Every row comes from one small tree of marks. The marks that hang from a mark follow it in brackets, in the order of their numbers. Every link used is in the known rows. Which tree was each row made from?
In the rows, 128 means zero.
Known rows
J_179{J_350{J_385{J_220} J_862{J_298}}}: [153 133 151 184 136 145  87 141 127 116 153 113 123 135 112 126 100  69
 146 119 135 136]
J_50{J_138{J_385{J_220}}}: [152 129 162 146 137 133 118 149 113 141 104 124 142 138 153 152 120 102
 137 131 118 126]
J_385{J_220}: [155 133 131 144 135 127 126 137 147 127 133 127 142 124 128 134 121 125
 129 122 113 128]
J_298{J_862{J_350}}: [133 132 154 148 133 140 147 125 144 117 130  99 121 114 126 112 125  94
 162 110 145 131]
J_50{J_138{J_385{J_350{J_862}}}}: [121 128 177 145 137 136 105 140 113 145 112  97 123 141 146 154 129 114
 139 119 127 126]
J_862{J_298 J_350{J_385}}: [122 124 162 150 126 146 114 129 113 125 137 106 111 126 108  94  93  60
 141 125 140 116]
J_298{J_862}: [141 131 137 131 131 132 147 125 149 118 128 119 128 127 134 149 128 131
 155 110 145 138]
J_787{J_138{J_385}}: [143 127 109 129 133 125 121 137  96 115  98 124 137 135 140 154 124 115
 136 150 140 131]
J_220{J_385{J_138 J_350}}: [105 125 121 167 134 117 129 138 149 136 152 105 117 118 124 115 125 101
 116 118 129 107]
J_138{J_385{J_220 J_350{J_862{J_298}}}}: [156 134 164 160 144 140  97 146 150 120 120  91 134 118 128  90  89 116
 147 111 116 122]
J_862{J_298 J_350{J_385{J_138}}}: [117 121 137 162 130 133 112 137 114 141 140 106 109 117 114 101  91  36
 134 120 137 108]
J_50{J_138{J_385}}: [125 124 159 130 129 134 120 139  94 143  98 125 128 141 153 145 127 106
 136 137 133 126]
J_350{J_385{J_138{J_50} J_220} J_862{J_298}}: [165 136 140 185 142 119  90 150 132 143 149 113 122 135 133 164  91  52
 133 117 125 135]
J_138{J_385{J_350}}: [122 132 148 132 136 130 124 131 123 130 106 107 129 120 129 109 123 124
 135 129 120 117]
J_50{J_138{J_385{J_220 J_350}}}: [143 133 175 156 141 133 121 147 125 149 110 105 142 120 145 141 119  97
 138 119 107 111]
J_787{J_138{J_50 J_385{J_220}}}: [179 144 125 163 143 118 118 147 104 122 102 121 148 124 149 167 118  81
 141 152 121 138]
J_862{J_298 J_350{J_385{J_138{J_50} J_220}}}: [154 138 152 197 140 127 109 147 119 148 144 103 121 105 124 109  86   4
 139 123 118 115]
J_350{J_385{J_138{J_50} J_220} J_862}: [163 138 134 179 145 108  96 147 129 148 147 118 125 151 135 211 121  68
 126 123 119 145]
J_787{J_138{J_50 J_385{J_220 J_350{J_862{J_298}}}}}: [176 146 150 186 148 131  97 151 123 119 116  88 140 108 140 128  89  72
 152 128 119 128]

Which tree is each row?
[119 136 139 193 140 112 109 142 143 140 158  94 110 129 133 133 129  84
 120 121 130 128] : J_220{J_385{J_138{J_50} J_350{J_862}}}
[166 146 176 180 146 134  96 147 139 127 118  89 132 111 136  93  90  86
 149 120 112 128] : J_138{J_50 J_385{J_220 J_350{J_862{J_298}}}}
[152 134 157 167 140 139 105 141 167 125 148  93 135 109 119 100  93 116
 141  98 113 119] : J_385{J_220 J_350{J_862{J_298}}}
[124 133 120 176 132 110 125 142 124 138 144 122 115 128 140 127 128  76
 117 140 135 127] : J_220{J_385{J_138{J_50}}}
[142 128 133 172 141 121 116 143 129 145 144 109 125 128 117 151 113  50
 129 119 118 119] : J_862{J_350{J_385{J_138 J_220}}}
[149 131 188 167 141 145  97 153 135 140 118  91 134 121 144 116  92  94
 149 107 118 118] : J_50{J_138{J_385{J_220 J_350{J_862{J_298}}}}}
[160 142 119 174 143 108 123 147 135 151 135 125 138 109 144 141 120  71
 126 126 106 127] : J_385{J_138{J_50} J_220}
[159 142 139 216 142 127  84 149 115 141 155 111 118 118 127 134  99  15
 142 123 126 133] : J_179{J_350{J_385{J_138{J_50} J_220} J_862{J_298}}}
[136 134 131 162 137 109  98 138 110 149 143 119 110 155 135 201 128  73
 124 130 134 145] : J_350{J_385{J_138{J_50}} J_862}
[133 135 125 157 133 109 117 135 106 155 135 129 116 138 133 183 126  59
 122 136 127 131] : J_350{J_385{J_138{J_50}}}
[166 143 153 192 147 119 134 142 137 143 142  98 124 120 132 173 115  22
 158 111 132 133] : J_298{J_862{J_350{J_385{J_138{J_50} J_220}}}}
[148 132 181 162 145 134 103 149 131 144 117  96 136 138 147 156 122 109
 141 112 112 126] : J_50{J_138{J_385{J_220 J_350{J_862}}}}
[164 148 170 172 150 123 102 144 136 131 117  94 135 126 138 136 120 101
 142 125 108 137] : J_138{J_50 J_385{J_220 J_350{J_862}}}
[148 130 127 199 139 133  85 149 128 133 157 112 121 126 119 129  97  45
 140 114 132 127] : J_179{J_350{J_385{J_138 J_220} J_862{J_298}}}
[144 126 140 177 137 132 111 146 131 140 145 104 122 113 115 108  84  33
 136 114 123 109] : J_862{J_298 J_350{J_385{J_138 J_220}}}
[117 128 172 138 134 135 123 138 108 150 105 106 128 125 145 133 126 100
 137 125 120 112] : J_50{J_138{J_385{J_350}}}
[149 127 116 155 139 113 116 144 134 145 142 129 132 141 125 185 117  87
 122 120 119 124] : J_350{J_385{J_138 J_220}}
